Each row comes from the steps of one walk. Every step used is in the known rows, and no mark comes twice. Write the walk behind each row, first mark first.
Known rows
zibif, muli, pomas, dozo, nufi: [ 0.16  0.43 -0.22 -0.07 -0.05 -0.03  0.06  0.38  0.17  0.16 -0.07 -0.11
  0.06  0.29 -0.20  0.04 -0.20  0.29 -0.08 -0.08 -0.14  0.03  0.15 -0.03
 -0.36  0.01  0.12  0.04]
gato, pomas, zazog: [ 0.19  0.09  0.01 -0.18 -0.13  0.01 -0.13  0.43  0.00  0.28 -0.17 -0.24
 -0.04 -0.05 -0.02 -0.10 -0.06  0.20 -0.02 -0.26  0.00  0.19  0.13  0.14
 -0.33  0.16  0.13 -0.02]
zazog, pomas: [ 0.19  0.23 -0.19  0.05 -0.11  0.07 -0.12  0.30  0.15  0.20 -0.06  0.02
 -0.26  0.00 -0.09  0.20 -0.01  0.22 -0.09 -0.30  0.00  0.10  0.02  0.13
 -0.24  0.21  0.14  0.08]
dozo, nufi: [ 0.25  0.44 -0.25 -0.10  0.01  0.01 -0.06  0.47  0.13  0.01 -0.10  0.10
 -0.14  0.10 -0.06 -0.01  0.06  0.09 -0.07 -0.19 -0.03  0.09  0.18  0.17
 -0.29  0.07  0.18 -0.03]
nufi, muli, zibif, gato, pomas: [ 0.07  0.25  0.01 -0.03 -0.11  0.08 -0.12  0.34  0.05  0.32 -0.17 -0.18
 -0.20  0.32  0.05 -0.05 -0.04  0.24  0.18 -0.10  0.29 -0.17  0.07  0.00
 -0.39  0.16  0.27  0.15]
zibif, muli, rubib: [ 0.26  0.36 -0.01 -0.06 -0.20  0.14  0.04  0.46  0.05  0.31  0.02 -0.13
 -0.06  0.28 -0.14 -0.12  0.01  0.20 -0.11 -0.19 -0.05  0.07  0.07  0.05
 -0.26  0.28  0.22 -0.07]
rubib, muli, zibif, gato: [ 0.11  0.32  0.05  0.03  0.02  0.12 -0.20  0.52  0.11  0.28 -0.13 -0.06
 -0.39  0.11 -0.05  0.03 -0.05  0.27  0.24 -0.02  0.13 -0.17  0.14  0.00
 -0.21  0.31  0.35  0.12]
rubib, muli: [ 0.24  0.40 -0.07 -0.03 -0.01  0.08 -0.19  0.45  0.05  0.22 -0.06 -0.13
 -0.28  0.00 -0.16  0.05  0.12  0.25  0.11 -0.17  0.01  0.03  0.14  0.08
 -0.17  0.31  0.30  0.06]
rubib, dozo, pomas: [ 0.14  0.37 -0.20  0.17  0.12 -0.12 -0.24  0.21 -0.02  0.19 -0.07  0.19
 -0.23  0.17 -0.10  0.06  0.18  0.36 -0.02 -0.14 -0.08  0.26 -0.06  0.29
 -0.16  0.30  0.30  0.19]
nufi, muli: [ 0.13  0.41 -0.24 -0.08 -0.08 -0.01 -0.01  0.31  0.06  0.15  0.06 -0.18
 -0.17  0.17 -0.14  0.05  0.11  0.22  0.06 -0.27  0.18 -0.03  0.07  0.18
 -0.25  0.11  0.18  0.02]
gato, pomas, muli: [ 0.37  0.21  0.05 -0.20 -0.19  0.27 -0.13  0.26 -0.02  0.30 -0.20 -0.17
 -0.11  0.08 -0.06 -0.08  0.12  0.21 -0.01 -0.20 -0.02  0.25  0.14  0.19
 -0.25  0.13  0.26  0.03]
zazog, pomas, muli, rubib, dozo: [ 0.34  0.21  0.11  0.08 -0.14  0.32 -0.10  0.27  0.10  0.37  0.08  0.12
 -0.18  0.10 -0.09  0.02  0.19  0.39 -0.12 -0.19 -0.11  0.19 -0.02  0.14
 -0.14  0.33  0.11 -0.04]
muli, zibif: [ 0.18  0.24 -0.19  0.07 -0.03  0.09 -0.11  0.35  0.19  0.16 -0.02 -0.08
 -0.16  0.19 -0.05  0.05 -0.11  0.13  0.06 -0.13  0.20 -0.03  0.03  0.09
 -0.26  0.08  0.15  0.06]
gato, pomas, dozo, nufi, muli, rubib: [ 0.19  0.31 -0.03 -0.13 -0.15  0.26  0.04  0.36  0.07  0.33 -0.14 -0.13
  0.13  0.41  0.02 -0.13  0.17  0.23 -0.05 -0.15  0.04 -0.19  0.25 -0.16
 -0.44  0.00  0.06 -0.09]
pomas, zazog: [ 0.11  0.16 -0.11 -0.20 -0.06 -0.04 -0.04  0.48  0.05  0.19  0.00 -0.17
 -0.12 -0.08 -0.11  0.02 -0.07  0.20  0.01 -0.28  0.01  0.13  0.13  0.25
 -0.26  0.16  0.09 -0.08]
pomas, dozo, nufi: [ 0.18  0.33 -0.19 -0.14 -0.02  0.13 -0.01  0.37  0.10  0.09 -0.17  0.05
 -0.06  0.13 -0.04  0.06  0.00  0.17 -0.05 -0.13 -0.06 -0.07  0.27  0.10
 -0.29 -0.10  0.11 -0.03]
muli, nufi: [ 0.29  0.41 -0.27 -0.12  0.00  0.06  0.00  0.38  0.03  0.22 -0.07 -0.11
 -0.10  0.11 -0.18  0.09 -0.06  0.14  0.11 -0.13  0.04  0.04  0.14  0.25
 -0.21  0.05  0.23 -0.04]
pomas, muli: [ 0.31  0.28 -0.07 -0.21 -0.11  0.22 -0.04  0.30  0.03  0.20 -0.05 -0.10
 -0.18  0.05 -0.15  0.03  0.10  0.22  0.02 -0.21 -0.02  0.17  0.14  0.31
 -0.17  0.12  0.20 -0.03]
nufi, muli, rubib, dozo, pomas: [ 0.09  0.44 -0.16  0.18  0.07 -0.06 -0.11  0.25  0.02  0.32  0.12  0.09
 -0.14  0.42 -0.09 -0.02  0.35  0.42  0.00 -0.17  0.02  0.04 -0.09  0.16
 -0.22  0.37  0.22  0.07]
zazog, pomas, dozo, nufi, muli, zibif: [ 0.06  0.23 -0.27  0.03 -0.05  0.13  0.01  0.16  0.30  0.19 -0.02  0.00
 -0.19  0.29  0.01  0.10 -0.08  0.31  0.02 -0.14  0.12 -0.36  0.10 -0.06
 -0.43 -0.10 -0.03  0.01]
gato, pomas, muli, rubib: [ 0.39  0.18  0.13 -0.17 -0.23  0.41 -0.07  0.37  0.03  0.43 -0.13 -0.15
  0.01  0.21 -0.04 -0.12  0.18  0.20 -0.05 -0.17 -0.04  0.16  0.16  0.05
 -0.27  0.21  0.20 -0.06]
nufi, muli, rubib, dozo, pomas, zazog: [ 0.01  0.30 -0.09  0.02  0.05 -0.14 -0.05  0.34 -0.01  0.36  0.18 -0.02
 -0.10  0.26 -0.09 -0.10  0.27  0.47  0.02 -0.21 -0.04  0.03 -0.06  0.22
 -0.28  0.39  0.10 -0.06]
dozo, pomas: [ 0.12  0.32 -0.28  0.00  0.05 -0.09 -0.16  0.27  0.04  0.22 -0.13  0.08
 -0.23  0.17 -0.10  0.15  0.13  0.24 -0.01 -0.21 -0.06  0.13  0.02  0.25
 -0.24  0.24  0.30  0.15]
rubib, muli, zibif: [ 0.22  0.31 -0.08  0.11  0.02  0.12 -0.21  0.41  0.16  0.25 -0.01 -0.15
 -0.30  0.14 -0.10  0.01  0.00  0.25  0.19 -0.08  0.12 -0.11  0.07 -0.02
 -0.23  0.24  0.25  0.08]
zazog, pomas, muli, zibif, gato: [ 0.17  0.11  0.07 -0.07 -0.15  0.28 -0.09  0.29  0.18  0.33 -0.12  0.06
 -0.39  0.08 -0.01  0.16 -0.11  0.31  0.08 -0.12  0.05 -0.08  0.07  0.18
 -0.27  0.21  0.20  0.07]
zibif, gato, pomas, dozo, nufi, muli: [ 0.07  0.36  0.03 -0.25 -0.10  0.12 -0.01  0.37 -0.03  0.24 -0.33 -0.04
 -0.09  0.24  0.06 -0.04  0.07  0.28  0.07 -0.12  0.04 -0.20  0.31  0.00
 -0.41 -0.02  0.21  0.04]

Which walk is each row?
[ 0.35  0.11  0.04 -0.10 -0.18  0.32 -0.15  0.19  0.11  0.32 -0.16 -0.20
 -0.13  0.19  0.00 -0.09 -0.03  0.21  0.07 -0.10  0.09  0.09  0.06  0.11
 -0.32  0.07  0.21  0.05]
gato, pomas, muli, zibif
[ 0.10  0.32 -0.24  0.04 -0.06  0.03 -0.03  0.29  0.18  0.18  0.10 -0.20
 -0.18  0.31 -0.07  0.04 -0.01  0.21  0.13 -0.17  0.28 -0.17  0.00  0.10
 -0.31  0.07  0.12  0.03]
nufi, muli, zibif
[ 0.20  0.52 -0.21 -0.09 -0.06  0.08  0.08  0.50  0.16  0.15  0.09 -0.02
 -0.05  0.36 -0.06 -0.08  0.23  0.15 -0.04 -0.21  0.05 -0.13  0.15  0.03
 -0.36  0.11  0.10 -0.14]
dozo, nufi, muli, rubib
[ 0.00  0.32 -0.26 -0.09 -0.02 -0.22  0.02  0.47  0.15  0.21  0.17 -0.37
 -0.01  0.10 -0.24  0.11 -0.09  0.31  0.08 -0.28  0.12  0.02  0.02  0.12
 -0.37  0.18 -0.02  0.00]
nufi, muli, pomas, zazog
[ 0.07  0.24 -0.22  0.04 -0.01  0.07 -0.07  0.37  0.15  0.22 -0.06 -0.17
  0.06  0.17 -0.20  0.30 -0.15  0.28  0.03 -0.14  0.06  0.02  0.13 -0.04
 -0.28  0.06  0.05  0.15]
muli, pomas, dozo
[ 0.15  0.24 -0.15 -0.06 -0.09  0.18 -0.04  0.19  0.16  0.24 -0.17 -0.16
 -0.01  0.41  0.07 -0.12 -0.02  0.24  0.07 -0.06  0.18 -0.26  0.17 -0.10
 -0.48 -0.15  0.07  0.03]
gato, pomas, dozo, nufi, muli, zibif
[ 0.05  0.43 -0.33 -0.15  0.05 -0.25  0.07  0.53  0.20  0.08  0.14 -0.22
  0.00  0.15 -0.19  0.01 -0.04  0.26  0.04 -0.24  0.01 -0.02  0.09  0.11
 -0.43  0.10 -0.02 -0.09]
dozo, nufi, muli, pomas, zazog
[ 0.13  0.40 -0.16 -0.14 -0.08  0.22  0.12  0.43  0.13  0.22  0.02 -0.06
  0.05  0.38 -0.06 -0.03  0.16  0.24 -0.02 -0.16  0.04 -0.29  0.25 -0.03
 -0.35 -0.03  0.02 -0.15]
pomas, dozo, nufi, muli, rubib
[ 0.08  0.47 -0.24  0.02  0.13 -0.28 -0.02  0.49  0.14  0.05  0.20 -0.11
 -0.01  0.13 -0.19 -0.07  0.02  0.39  0.02 -0.18  0.01  0.13  0.01  0.15
 -0.36  0.17 -0.01 -0.04]
rubib, dozo, nufi, muli, pomas, zazog
[ 0.23  0.23 -0.07 -0.15 -0.08  0.19 -0.09  0.31  0.04  0.20 -0.33 -0.02
  0.02  0.17  0.04 -0.05  0.01  0.17 -0.07 -0.13 -0.06  0.01  0.28 -0.02
 -0.36 -0.07  0.15  0.04]
gato, pomas, dozo, nufi
[ 0.11  0.41 -0.26 -0.19 -0.04  0.07  0.07  0.29  0.10  0.10 -0.05 -0.07
 -0.07  0.24 -0.08  0.04  0.09  0.24  0.03 -0.19  0.06 -0.20  0.23  0.10
 -0.34 -0.11  0.08 -0.06]
pomas, dozo, nufi, muli
[ 0.10  0.21  0.00 -0.13  0.02  0.12 -0.13  0.26  0.06  0.34 -0.19  0.11
 -0.38  0.26 -0.02  0.11  0.02  0.33  0.16 -0.03 -0.03 -0.04  0.05  0.30
 -0.26  0.23  0.35  0.13]
dozo, pomas, muli, zibif, gato
[ 0.28  0.09 -0.09  0.00 -0.15  0.27 -0.09  0.17  0.24  0.29  0.00 -0.04
 -0.30  0.10 -0.07  0.11 -0.08  0.27  0.01 -0.18  0.05  0.01 -0.01  0.15
 -0.27  0.11  0.11  0.02]
zazog, pomas, muli, zibif
[ 0.37  0.30  0.11 -0.35 -0.14  0.30 -0.03  0.35 -0.11  0.42 -0.32 -0.12
 -0.15  0.09 -0.08 -0.04 -0.03  0.22  0.18 -0.04 -0.04  0.09  0.24  0.27
 -0.24  0.13  0.38  0.01]
zibif, gato, pomas, muli, nufi
[ 0.25  0.33 -0.08  0.00  0.06  0.05 -0.18  0.12 -0.05  0.25 -0.05  0.13
 -0.27  0.14 -0.12  0.02  0.26  0.43  0.01 -0.12 -0.17  0.30 -0.04  0.41
 -0.11  0.28  0.32  0.10]
rubib, dozo, pomas, muli
[ 0.18  0.11 -0.03 -0.09 -0.14  0.22 -0.14  0.25 -0.01  0.32 -0.31 -0.15
  0.01  0.13 -0.01  0.06 -0.03  0.23  0.00 -0.17  0.05  0.06  0.20 -0.01
 -0.29  0.02  0.16  0.11]
gato, pomas, dozo
[ 0.14  0.27  0.06  0.04  0.09  0.10 -0.21  0.20  0.01  0.33 -0.12  0.21
 -0.38  0.24 -0.01  0.02  0.09  0.45  0.14  0.03 -0.05  0.09 -0.04  0.34
 -0.18  0.30  0.36  0.17]
rubib, dozo, pomas, muli, zibif, gato
[ 0.07  0.24 -0.05  0.00 -0.02  0.10 -0.11  0.49  0.12  0.20 -0.14  0.02
 -0.26  0.16  0.00  0.09 -0.15  0.17  0.13 -0.08  0.19 -0.10  0.10  0.12
 -0.27  0.15  0.24  0.12]
muli, zibif, gato
[ 0.48  0.35  0.16 -0.05 -0.10  0.34 -0.11  0.37  0.02  0.29 -0.11  0.12
  0.01  0.24  0.01 -0.30  0.28  0.28 -0.12 -0.07 -0.15  0.26  0.13  0.09
 -0.25  0.21  0.19 -0.11]
gato, pomas, muli, rubib, dozo, nufi
[ 0.27  0.21  0.20 -0.27 -0.17  0.27 -0.13  0.38 -0.07  0.35 -0.33 -0.09
 -0.20  0.05 -0.02 -0.03  0.08  0.23  0.05 -0.15 -0.01  0.16  0.21  0.21
 -0.25  0.22  0.34  0.06]
zibif, gato, pomas, muli
[ 0.03  0.18 -0.20 -0.16  0.04 -0.19 -0.11  0.34  0.01  0.25 -0.06 -0.05
 -0.21  0.04 -0.09  0.07  0.03  0.29  0.01 -0.24 -0.13  0.12  0.05  0.30
 -0.28  0.23  0.18  0.02]
dozo, pomas, zazog
[ 0.18  0.42 -0.19  0.04 -0.09 -0.11 -0.03  0.40  0.14  0.19  0.03 -0.22
 -0.03  0.22 -0.27  0.07 -0.17  0.27 -0.05 -0.16 -0.04  0.19 -0.03  0.05
 -0.30  0.26  0.22  0.11]
zibif, muli, pomas
[ 0.25  0.34 -0.01  0.15 -0.01  0.16 -0.12  0.47  0.06  0.23  0.07  0.08
 -0.02  0.20 -0.08 -0.02  0.15  0.26 -0.06 -0.14  0.04  0.16  0.03  0.10
 -0.14  0.29  0.16  0.00]
muli, rubib, dozo
[ 0.32  0.24  0.38 -0.08 -0.14  0.39 -0.15  0.43 -0.10  0.44 -0.19  0.07
 -0.08  0.18  0.01 -0.16  0.19  0.37 -0.01 -0.06 -0.06  0.23  0.13  0.12
 -0.18  0.37  0.30  0.03]
zibif, gato, pomas, muli, rubib, dozo
[ 0.27  0.47 -0.17  0.06  0.09  0.00 -0.13  0.42  0.07  0.00 -0.03  0.22
 -0.15  0.10 -0.05 -0.08  0.13  0.21 -0.08 -0.13 -0.05  0.22  0.10  0.23
 -0.19  0.13  0.19  0.00]
rubib, dozo, nufi
[ 0.13  0.37 -0.04 -0.07 -0.05  0.06 -0.09  0.41  0.13  0.19 -0.20 -0.03
 -0.20  0.35  0.10 -0.15  0.00  0.19  0.11 -0.07  0.18 -0.19  0.15 -0.02
 -0.46  0.07  0.25  0.07]
dozo, nufi, muli, zibif, gato, pomas
[ 0.11  0.17  0.05 -0.09 -0.06  0.24 -0.11  0.40  0.10  0.27 -0.41  0.06
 -0.07  0.27  0.16 -0.04 -0.17  0.20  0.06  0.02  0.06 -0.20  0.28 -0.09
 -0.41 -0.05  0.20  0.10]
muli, zibif, gato, pomas, dozo, nufi
[ 0.48  0.30 -0.05 -0.28 -0.16  0.29 -0.03  0.22 -0.04  0.37 -0.21 -0.22
 -0.07  0.11 -0.13 -0.08  0.02  0.20  0.12 -0.09 -0.05  0.16  0.18  0.25
 -0.27  0.04  0.29 -0.04]
gato, pomas, muli, nufi
[ 0.33  0.26  0.02 -0.17 -0.16  0.35  0.01  0.42  0.08  0.31  0.01 -0.09
 -0.06  0.18 -0.12 -0.01  0.16  0.19 -0.03 -0.19 -0.03  0.09  0.15  0.18
 -0.20  0.21  0.14 -0.11]
pomas, muli, rubib
[ 0.39  0.33  0.03  0.04 -0.07  0.29 -0.05  0.35  0.16  0.24  0.05  0.27
 -0.17  0.13 -0.05 -0.07  0.23  0.33 -0.17 -0.15 -0.22  0.16  0.04  0.14
 -0.22  0.26  0.09 -0.12]
zazog, pomas, muli, rubib, dozo, nufi
[ 0.13  0.58 -0.41  0.01  0.06 -0.17  0.01  0.46  0.22  0.03  0.09 -0.11
 -0.04  0.28 -0.19  0.08  0.06  0.21  0.00 -0.19  0.08 -0.01  0.07  0.05
 -0.40  0.09  0.10  0.05]
dozo, nufi, muli, pomas
[ 0.18  0.54 -0.30 -0.14 -0.01 -0.05  0.02  0.38  0.12  0.02  0.04 -0.02
 -0.16  0.21 -0.09 -0.03  0.17  0.16  0.00 -0.23  0.06 -0.06  0.14  0.16
 -0.32  0.04  0.15 -0.05]
dozo, nufi, muli
[ 0.15  0.63 -0.32  0.17  0.14 -0.18 -0.07  0.40  0.17  0.01  0.16  0.01
 -0.04  0.28 -0.19  0.03  0.11  0.34 -0.01 -0.12  0.06  0.14  0.00  0.09
 -0.31  0.17  0.10  0.08]
rubib, dozo, nufi, muli, pomas
[ 0.17  0.45 -0.19  0.01  0.09  0.06 -0.11  0.49  0.19  0.17 -0.10 -0.10
 -0.05  0.16 -0.20  0.14 -0.01  0.35  0.10 -0.05 -0.11 -0.09  0.24 -0.15
 -0.32  0.11  0.13  0.09]
rubib, muli, pomas, dozo, nufi
[ 0.27  0.40  0.07  0.10 -0.12  0.09 -0.04  0.40  0.01  0.30  0.09 -0.01
 -0.06  0.28 -0.14 -0.19  0.07  0.33 -0.11 -0.13 -0.08  0.22 -0.02  0.09
 -0.17  0.36  0.24 -0.05]
zibif, muli, rubib, dozo
[ 0.18  0.48 -0.24  0.14  0.09 -0.03 -0.09  0.29  0.18  0.03  0.13  0.06
 -0.17  0.33 -0.02 -0.15  0.09  0.28  0.06 -0.06  0.19 -0.06 -0.02  0.13
 -0.31  0.05  0.13 -0.01]
rubib, dozo, nufi, muli, zibif
